What can hang from each mark:
q322: q633
q879: q770
q572: q633 q770
q740: q106 q576 q702 q879
q702: q264 q633 q740
q770: q322 q572 q576
q919: q740
q106: q740
q264: q106 q610
q576: q740
q633: q322 q572

Known rows, with every way that one mark hangs from another:
q572{q633 q770{q322 q576{q740{q106 q702{q264}}}}}: [ 1.882 -1.199  2.533  0.453 -0.440  0.287  1.124 -1.022  1.644  1.113
  1.353 -0.493 -3.792  1.505  1.162 -2.752 -0.618 -0.997 -0.210 -1.360
  0.244  1.182  1.282 -0.170 -1.407  3.106  1.902 -4.409  1.020  0.148
  1.809]
q702{q264 q633}: [ 0.604 -0.494  0.350 -0.175  0.128 -0.085 -3.489 -0.129 -0.853 -1.429
  1.341  0.287 -3.039  0.381 -1.132 -0.529  0.002  0.168  0.162 -1.127
 -1.187 -0.030  0.951  0.397 -1.205 -0.823 -0.121  0.279  1.267 -0.058
  0.734]
q702{q264{q106} q740{q879}}: [ 1.174 -0.631  0.700 -0.234  0.857 -0.019 -2.465 -0.487 -1.943 -0.529
  0.483  0.245 -1.025 -0.124 -1.130  0.413 -1.760  1.156  0.173 -1.596
  0.040  0.205  0.916  0.770 -0.867  0.721  1.256 -0.321  2.276  0.242
  0.506]
q322{q633{q572{q770}}}: [ 0.651 -0.593  0.219 -0.216  1.499 -0.318  3.102  0.336 -1.598 -0.144
 -1.450 -0.796 -0.765 -0.303  1.027  0.415  0.338  0.501 -0.038 -0.598
 -0.909  1.999 -1.223  0.871  0.649  3.939 -0.445  0.090 -1.206  0.053
 -0.394]
q633{q322 q572{q770{q576{q740{q106}}}}}: [ 2.195 -1.467  1.055 -0.067  0.617  0.509  2.065  0.014 -0.337  1.366
 -0.822 -1.545 -3.197 -0.989  0.670  0.433  1.628 -0.286  0.250 -1.985
  1.832  1.441 -1.241 -0.050  0.651  5.015 -1.222 -0.138 -0.556 -0.608
  0.115]
q702{q264 q633 q740{q106 q576 q879{q770{q572}}}}: [ 3.632 -0.725  0.726 -0.657  1.935 -0.561 -2.638  0.083 -0.168  0.300
  2.342 -0.333 -5.451  1.586 -0.999  0.309 -0.230  0.966 -2.270 -3.573
 -0.421 -0.286  2.348  0.313 -1.282  2.808  1.396 -1.884  3.463 -0.109
  1.283]
q576{q740}: [ 0.063 -0.240  0.529 -0.700  0.167 -0.215  1.421  0.035  0.548  0.322
 -0.029 -0.222 -0.550 -0.408 -0.253  0.531  0.141 -0.536  1.535  0.857
 -0.114  0.769  0.151 -0.216 -0.111  1.442  0.084 -0.290  0.672 -0.479
 -0.172]
q633{q322}: [ 0.688 -0.531 -0.656  0.412  0.033  0.873  0.520 -0.389 -0.113  0.213
 -0.032 -0.425 -0.924 -0.947  0.313 -0.153  0.249  0.706  0.409 -0.436
  0.964 -0.058 -0.387 -0.428 -0.208  0.680 -0.686  0.797 -1.082 -0.326
 -0.695]
q576{q740{q702 q879}}: [ 1.167 -1.698 -0.456 -0.015  1.448  0.631  1.524  0.106  1.075  1.293
 -0.033 -1.201 -0.722  0.152  0.073  1.495 -0.262  0.360  0.699 -0.647
  0.353  0.566  1.074  0.165 -1.433  2.536  1.954 -1.525  1.271  0.415
  0.258]
q576{q740{q106 q879{q770}}}: [ 2.300 -0.641 -0.237 -0.932  1.556 -0.179  0.946 -0.050  0.796  1.205
 -1.229 -1.087 -1.164  0.158 -0.285  1.292 -0.374 -0.475 -0.652 -1.679
  0.405  0.928  1.334 -0.554 -1.128  2.867  1.435 -2.068  1.843  0.456
 -0.028]
q702{q740{q879}}: [ 1.233 -0.443 -0.034 -0.402  0.815 -0.107  0.431 -0.023 -0.477  0.384
  0.352 -0.264 -0.887  0.027 -0.518  1.190 -0.700  1.342 -0.181 -1.176
  0.454 -0.213  0.209 -0.575 -0.790  0.541  0.927 -0.322  1.491  0.373
  0.405]
q740{q106 q576 q702{q264 q633{q322}} q879{q770}}: [ 4.640 -2.924 -1.691  0.769  1.683  1.562 -2.199 -0.463  0.409  1.027
  0.878 -1.817 -5.126  0.902 -0.507 -0.176  0.040  2.187 -1.360 -3.993
  0.309 -0.581  2.558  0.594 -3.609  2.670  1.003 -1.950  1.663  0.528
  0.300]
q264{q106{q740{q576 q702{q633{q322}}}} q610}: [ 1.889 -1.455 -0.165  0.897  0.294  2.692  0.324 -2.239 -0.987  0.164
  0.274 -0.206 -2.332 -2.012  0.928 -0.506 -0.729  1.939  0.954 -0.012
  1.649 -1.711  1.422  3.575 -2.191  0.900 -0.668  1.454 -0.569 -0.308
 -1.188]
q572{q633{q322} q770{q576{q740{q106 q702 q879}}}}: [ 3.612 -2.085  0.327  0.868  0.571  1.609  3.503 -0.163  1.117  2.175
 -1.059 -1.885 -3.281  0.157  0.771 -0.121  0.747  0.372 -0.875 -3.018
  2.388  1.381 -0.193 -0.574 -1.149  4.404  1.686 -3.064  0.344 -0.264
  0.654]
q322{q633{q572{q770{q576{q740{q879}}}}}}: [ 1.670 -0.859  0.881 -0.457  3.272 -0.014  3.390  1.243 -1.572  0.843
 -0.907 -1.655 -1.946 -0.038  0.662  1.659  0.739 -0.618 -0.076 -2.001
  0.095  1.475 -1.509 -0.596  1.673  6.395  0.394 -1.005 -0.120  0.071
  0.159]
q879{q770{q322{q633{q572}}}}: [ 0.456  0.304  1.027 -0.118  2.551 -0.396  2.754 -0.423 -0.466 -0.035
  0.340 -0.837 -0.611 -0.003  2.273 -0.811 -0.657 -0.701 -0.443 -0.614
 -1.331  0.503  0.403 -0.535  0.606  4.093  0.552 -0.706 -1.803  0.288
 -1.216]
q740{q106 q576 q702{q264} q879}: [ 3.118 -2.668 -1.027  0.940  1.549  0.694 -1.567 -0.537 -0.151  1.773
  0.628 -1.097 -1.853  1.963 -1.093  0.710 -0.241  1.628 -1.252 -2.860
  0.157 -0.228  2.275  1.695 -3.236  2.345  1.821 -2.668  1.965  0.759
  1.763]
q572{q633{q322} q770{q576}}: [ 1.440  0.157  0.656  0.944 -1.160  0.995  2.323  0.500  0.193  0.309
 -0.173 -0.486 -2.495 -0.655  1.059 -1.643  0.897 -0.297 -0.402 -1.352
  1.592  0.251 -2.019 -1.706  1.529  1.364 -0.636 -0.725 -1.435 -0.584
 -0.335]
q770{q322 q572{q633} q576}: [-0.081  1.699  3.067  1.024  0.622 -0.087  0.929 -0.178  0.877  0.393
  2.839  0.515 -1.116  0.981  1.867 -2.200  0.556 -2.543 -1.521 -1.465
  0.691 -1.017 -0.104 -1.432  2.702  1.843  1.548 -1.945 -1.433 -0.884
  0.600]
q572{q633 q770{q322 q576}}: [ 0.571  1.015  2.173  0.760 -0.787  0.202  1.750  0.011  1.060  0.260
  0.758  0.040 -1.291  0.403  1.946 -3.003  0.094 -0.998 -0.718 -0.749
  0.527 -0.572 -0.656 -1.814  1.269  0.744  0.453 -2.129 -1.102  0.371
  0.676]
q572{q633 q770{q322 q576{q740{q106 q879}}}}: [ 2.703 -0.091  2.192  0.185  0.846  0.132  2.401 -0.552  1.257  1.562
 -0.399 -0.992 -1.753  0.741  1.037 -1.105  0.316 -0.681 -0.868 -2.585
  1.221  0.265  0.526 -1.350 -0.459  3.326  1.833 -3.723  0.416  0.450
  1.664]
q770{q322{q633} q572 q576}: [-0.422  1.139  2.460  0.352  3.166 -0.025  0.408  0.048 -0.258  0.070
  2.474 -0.067 -1.066  1.568  2.150 -1.778 -0.430 -1.696 -1.927 -1.159
  0.253 -0.469  0.289 -0.801  2.310  3.637  1.227 -1.606 -1.639 -0.445
  0.601]
q702{q740{q106 q576}}: [ 2.076 -0.984  0.448 -0.316  0.214 -0.175  1.000 -0.444 -0.080  1.343
  0.298 -0.504 -1.340  1.040 -0.819  0.072  0.131  1.950 -0.404 -0.797
  0.565 -0.044  0.922  1.002 -1.898  1.430 -0.044 -0.980  1.499 -0.735
  1.073]
q740{q702{q264{q106 q610}} q879{q770}}: [ 0.931 -0.913 -0.042  0.304  1.186  1.509 -3.212 -0.425 -0.875 -0.290
 -0.810  0.355 -0.653 -0.622  0.695  0.072 -2.505  0.145  0.340 -1.407
 -0.023 -0.240  1.859  1.571 -0.559  2.172  2.363 -0.416  1.648  1.195
 -0.938]
q919{q740{q106 q576 q702{q264}}}: [ 2.900 -2.223  0.705  0.741  0.412  0.726 -0.577 -0.385  0.901  1.129
  1.019 -0.568 -3.303  1.917 -0.325 -0.961 -0.976  1.702 -0.793 -0.343
 -0.097  0.773  1.675  1.984 -2.300  2.331  1.315 -2.389  2.359  0.937
  1.462]
q770{q322{q633} q572 q576{q740{q106 q702 q879}}}: [ 1.706 -1.131  2.090  0.280  4.874  0.649  1.604 -0.604  0.599  1.926
  1.653 -1.486 -1.820  2.325  1.750 -0.200 -0.577 -0.975 -2.249 -2.796
  1.052  0.480  2.127  0.371 -0.415  6.719  3.513 -3.933  0.080 -0.168
  1.548]

Rows:
[ 1.251  0.688  1.405 -0.350  1.341  0.024 -0.264  0.207  0.852  0.546
  2.172 -0.622 -2.208  0.595  1.469 -1.234 -1.448 -0.382 -1.485 -1.633
  0.843 -1.934  0.742 -2.904  0.899  1.405  1.241 -1.727  1.008  1.135
  0.241]  q702{q740{q879{q770{q322 q576}}}}
[ 2.468 -2.471 -1.275  0.847  1.392  1.605 -2.790 -0.598 -0.411 -0.289
  1.246 -1.021 -4.034 -0.043 -0.588  0.293 -0.164  1.820 -0.169 -3.019
  0.285 -0.319  1.373  0.346 -2.754  0.947  0.992 -0.222  0.896  0.556
  0.293]  q740{q702{q264 q633{q322}} q879}
[ 0.311  0.190  1.926  0.540  0.472 -0.098  0.560  0.124 -0.035  0.442
  0.907 -0.623 -1.318 -0.154  2.172 -1.528  0.604 -0.786 -0.596 -1.116
  0.437 -0.714 -0.805 -0.939  1.884  2.440 -0.558 -0.366 -1.266  0.980
  0.686]  q633{q572{q770{q322 q576}}}
[ 2.573 -2.158 -0.596  0.405  1.845  1.037 -1.815 -0.702  0.175  0.654
 -0.473 -1.409 -1.833  1.103 -0.457  0.718  0.258  1.765 -1.981 -3.409
  0.558  0.023  2.308  1.741 -3.429  0.922  2.007 -1.518  1.529  0.574
  1.336]  q740{q106 q702{q633} q879}
[ 3.692 -1.625  1.195  0.247  1.916  1.135 -3.650  0.598  0.684 -0.018
  1.427 -1.249 -6.137  1.970  0.168 -0.974 -1.349  0.273 -3.309 -3.241
  0.310  0.059  1.799  0.074 -1.120  2.120  2.307 -2.740  3.462  1.736
  1.419]  q919{q740{q106 q702{q264 q633} q879{q770{q576}}}}
[ 1.668 -0.247  1.651 -0.237  2.684 -0.099 -0.450  0.430  0.190  1.556
  0.950 -0.644 -1.755  1.138 -0.133  1.421  0.824 -1.829 -1.978 -2.941
  1.684  0.108  0.620 -0.215  1.231  4.118  1.768 -2.114  1.350 -0.588
  1.433]  q770{q572 q576{q740{q106 q879}}}
[ 2.448 -2.973  0.755  0.457  0.478  0.888  0.515 -0.412 -0.239  1.392
  0.468 -1.518 -4.901 -0.047  0.421  0.030  0.731 -0.086  0.242 -2.179
  1.249  1.856 -0.285  0.610 -0.591  5.355 -0.184 -1.103  0.467 -0.281
  0.588]  q633{q322 q572{q770{q576{q740{q106 q702{q264}}}}}}
[ 3.846 -2.117 -1.798  1.012  1.250  1.399  2.969 -1.036 -0.080  1.270
  1.525 -2.142 -4.686 -1.266  1.166  1.219  0.553  1.077 -1.197 -2.359
  0.785 -1.327  0.726  0.663 -1.769  2.700 -0.368 -0.237 -0.154  0.734
 -1.341]  q106{q740{q576 q702{q633{q322 q572}} q879{q770}}}
[-0.247  0.259  0.909 -0.161 -0.650  0.649 -1.801 -2.261 -2.401 -1.161
  0.341  1.879 -0.628 -1.564 -0.080 -0.201 -2.515 -0.680  0.825  0.768
  0.359 -0.610  0.574  2.852 -0.448 -0.657 -0.147  1.041  0.716  0.329
 -0.542]  q702{q264{q106{q740} q610}}
[ 4.041 -1.746 -0.250  0.573  1.628  1.065  1.556  0.336  1.901  2.050
 -0.494 -1.763 -2.419  1.374  0.914 -0.101 -1.006  1.746 -2.195 -1.352
  0.692  0.214  1.823  0.684 -1.629  3.442  2.201 -3.108  2.291  1.891
  0.486]  q919{q740{q106 q576 q702 q879{q770}}}
[ 0.772  0.617  2.051  0.473  0.396  0.518  2.959  0.401  0.619  0.834
  1.847 -0.150 -2.797 -0.496  0.766 -0.192  1.384 -2.383  0.247 -1.159
  1.557  0.548 -1.363 -1.610  2.735  3.836  0.527 -0.871 -1.119 -2.286
 -0.643]  q770{q572{q633{q322}} q576{q740}}
[ 2.465 -2.109  1.616  0.423  2.279  0.510  1.644 -0.541  0.932  2.247
  0.069 -2.094 -2.074  0.615  1.854  0.044  0.477 -0.099 -0.910 -2.836
  1.250  0.282  1.041  0.146 -0.802  5.519  1.752 -2.796  0.533  1.267
  1.603]  q633{q572{q770{q322 q576{q740{q106 q702 q879}}}}}
[-0.526  1.241  2.509  0.567  1.414 -0.090 -1.201  0.034  0.737  0.306
  3.006  0.221 -1.008  0.938  1.890 -1.802  0.158 -2.028 -1.653 -1.024
  0.800 -1.547  0.372 -1.111  2.637  1.655  0.871 -1.165 -0.935  0.042
  0.814]  q770{q322 q572 q576}
[ 3.334 -2.340  1.334  1.253  2.307  1.190 -1.893  0.190 -1.206  0.051
  0.809 -1.389 -3.382  0.159 -0.155  0.435 -0.049  2.060 -0.133 -2.364
 -0.684  0.249  1.465  2.690 -1.180  3.755  1.636 -0.411  2.121  1.069
  0.627]  q919{q740{q576 q702{q264{q106} q633{q572}} q879}}
[ 0.725  0.835  1.582  1.249  0.281  0.753  1.489  0.368 -0.009  0.483
  1.881  0.120 -2.314 -0.126  1.027 -0.787  1.228 -1.866 -1.248 -1.959
  1.731 -0.196 -1.509 -1.396  2.848  2.412  0.413 -0.541 -1.764 -1.798
 -0.480]  q770{q572{q633{q322}} q576}
[ 1.508 -0.102  1.133  0.223 -0.896  0.784  3.762  0.590  0.718  0.628
 -0.188 -0.663 -3.131 -1.012  0.796 -1.052  1.044 -0.820  1.125 -0.512
  1.422  1.095 -1.895 -1.995  1.416  2.868 -0.565 -1.013 -0.838 -1.063
 -0.498]  q572{q633{q322} q770{q576{q740}}}
[ 1.209 -0.138  0.673  0.575  0.746  0.875 -0.310 -0.008  0.305  0.191
  1.034  1.080 -2.453  0.228  1.082  0.343 -1.359 -1.428 -0.372 -2.125
 -0.287  0.319  1.135  0.339  0.802  3.171  3.491 -1.648  1.192  0.122
 -0.566]  q740{q702{q264{q610}} q879{q770{q572{q633}}}}
[ 3.628 -2.631 -1.507  1.379  1.430  1.503  2.701 -1.371 -0.800  1.355
  1.621 -2.014 -3.920 -1.155  0.501  1.726  1.057  1.794 -0.697 -2.494
  1.121 -1.466  0.605  1.620 -2.461  2.381 -0.350  0.329 -0.517  0.355
 -0.431]  q106{q740{q576 q702{q633{q322 q572}} q879}}
[ 1.069  0.049 -0.152  0.352  0.460  0.373  0.686 -1.630 -1.436  0.094
 -0.355 -0.040  0.484 -1.073  0.210  0.837 -1.446 -0.105 -1.440 -0.727
  1.104 -0.682  0.469  1.485 -0.607 -0.517  0.593 -0.502  0.389  0.937
 -0.281]  q264{q106{q740{q879}}}
[ 1.244  1.226  1.908 -0.125  1.420 -0.560  3.361 -0.256  2.147  0.814
  1.425 -0.112 -1.434 -0.104  1.846 -0.576 -0.264 -2.330 -0.227 -1.236
 -0.207  0.241  1.179 -2.068  1.332  3.842  2.806 -3.019  0.122 -0.083
 -0.556]  q576{q740{q879{q770{q322 q572{q633}}}}}
[ 2.076 -2.155 -0.527  0.645  0.895  0.306 -0.485 -1.576 -1.516 -0.210
  2.198 -0.607 -4.251 -0.278 -0.286  1.621 -0.391  0.143 -1.200 -2.380
 -0.521 -0.440  1.074  1.984 -2.391  0.638  0.795 -0.290  1.340  1.001
  0.540]  q106{q740{q702{q264 q633{q572}} q879}}
[ 2.161 -0.792 -0.261 -0.105  1.100  0.036  1.164  0.326 -0.353  1.173
  0.811 -0.743 -1.000  0.499 -0.834  1.157 -0.069  2.079  0.194 -1.138
  0.489 -1.024  0.391 -0.401 -0.967  1.520  0.490 -0.679  1.604  0.139
  0.648]  q702{q740{q576 q879}}
[ 2.827 -0.340  0.917 -0.778  1.650  0.267 -2.115  0.462 -0.280  0.200
  0.778 -1.077 -4.197  1.123 -0.362  0.093 -0.236  0.520 -2.865 -3.627
  0.952 -0.910  1.075 -1.046 -0.768  1.197  0.941 -1.386  2.635  0.192
  0.845]  q702{q633 q740{q106 q879{q770{q576}}}}
[ 1.367 -0.556  2.563 -0.199  1.034 -0.373  1.504 -0.533  0.474  1.313
  0.121 -1.197 -1.996  0.053  1.499 -0.891  0.890 -0.961 -0.063 -1.418
  0.776  0.576  0.115 -0.120  0.565  4.324 -0.033 -1.510 -0.212  0.313
  1.258]  q633{q572{q770{q322 q576{q740{q106}}}}}
[ 2.973 -1.221 -0.786  0.403  1.685  0.415  0.011 -0.191 -0.198  1.817
 -0.677 -1.156  0.018  1.074 -0.988  1.123  0.674  1.469 -1.337 -2.645
  0.821 -0.712  1.173  0.833 -1.920  2.088  0.796 -1.712  0.911  0.360
  1.246]  q740{q106 q576 q879}
[ 3.197 -1.537  0.906  0.443  1.608  0.978 -2.075  0.591  0.874  0.845
  1.124 -0.973 -4.447  2.019  0.528 -0.817 -1.934 -0.242 -3.278 -2.423
  0.766  0.333  1.262 -0.263 -0.395  2.768  2.533 -3.303  3.043  1.977
  1.018]  q919{q740{q106 q702{q264} q879{q770{q576}}}}
[ 3.419 -2.155  0.205  0.796  1.681  1.109 -1.953  0.456  0.488  0.162
  1.675 -1.077 -4.552  1.328 -0.580 -0.236 -0.519  2.285 -0.476 -1.544
 -0.648 -0.350  1.729  1.005 -2.137  1.735  1.667 -1.576  2.815  1.495
  1.348]  q919{q740{q576 q702{q264 q633} q879}}
[ 0.642  0.299  1.511 -0.187  2.419 -0.059  0.019  1.092  0.322  1.028
  1.703 -0.393 -1.622  0.558  0.186  1.341  0.733 -2.101 -0.827 -1.696
  1.118 -0.414 -0.196 -1.194  2.619  3.674  1.469 -1.345  0.933 -0.464
  0.757]  q770{q572 q576{q740{q879}}}
[ 2.272  0.171  1.966  1.327  1.903  0.580  0.892 -0.365  1.974  1.869
  1.970 -0.770 -2.083  2.060  2.560 -1.580 -0.341 -1.996 -3.980 -3.853
  1.313 -0.654  1.800 -1.013  0.675  3.785  3.829 -4.453  0.005  0.387
  0.806]  q740{q106 q702 q879{q770{q322 q572{q633} q576}}}
[ 1.900 -2.302  0.308  0.081  2.049  2.441 -3.155 -1.169 -1.242 -0.582
 -0.470 -0.347 -2.924 -1.824 -0.368  0.842 -0.994  1.499  2.786 -2.019
  0.674  0.218  1.991  2.129 -2.393  3.110  1.580  1.025  1.406 -0.187
 -0.608]  q576{q740{q702{q264{q106 q610} q633{q322}} q879}}
[ 1.147 -0.704  0.470  0.745  0.137  0.750  1.113  0.587 -0.841  0.542
  0.007 -1.056 -2.495 -1.244  1.342 -0.128  1.427 -0.084 -0.156 -1.676
  1.479  0.150 -2.196 -0.955  2.154  3.044 -1.592  0.973 -1.618  0.013
 -0.447]  q633{q322 q572{q770{q576}}}
[ 0.212  0.362  2.017 -0.404  0.214 -0.037  0.917  0.133  1.547  0.508
  0.956 -0.493 -1.790  0.055  1.595 -2.031 -0.135 -1.023  0.705  0.515
  0.559 -0.303  0.069 -1.704  1.144  2.157 -0.120 -1.669  0.035  0.721
  0.857]  q572{q770{q322 q576{q740}}}
[ 0.631  0.869  2.603 -0.491  1.882  0.547 -4.063  0.444 -1.765 -0.564
  1.686  1.328 -2.701 -0.233  0.560  0.084 -2.143 -1.469 -0.840 -2.136
  0.951 -0.945  0.483  0.020  2.999  3.236  1.866  0.071  2.327 -0.018
 -0.335]  q702{q264{q106 q610} q740{q879{q770{q572 q576}}}}
[ 1.580 -1.980  0.454 -0.515  0.931  0.508 -0.244 -0.753  0.999  0.565
 -0.157 -1.190 -2.643  0.657 -0.336  0.249  0.489  0.766  0.002 -1.040
  0.055  1.195  2.218  1.886 -3.126  1.844  1.169 -1.335  1.716 -0.535
  0.895]  q576{q740{q106 q702{q633}}}
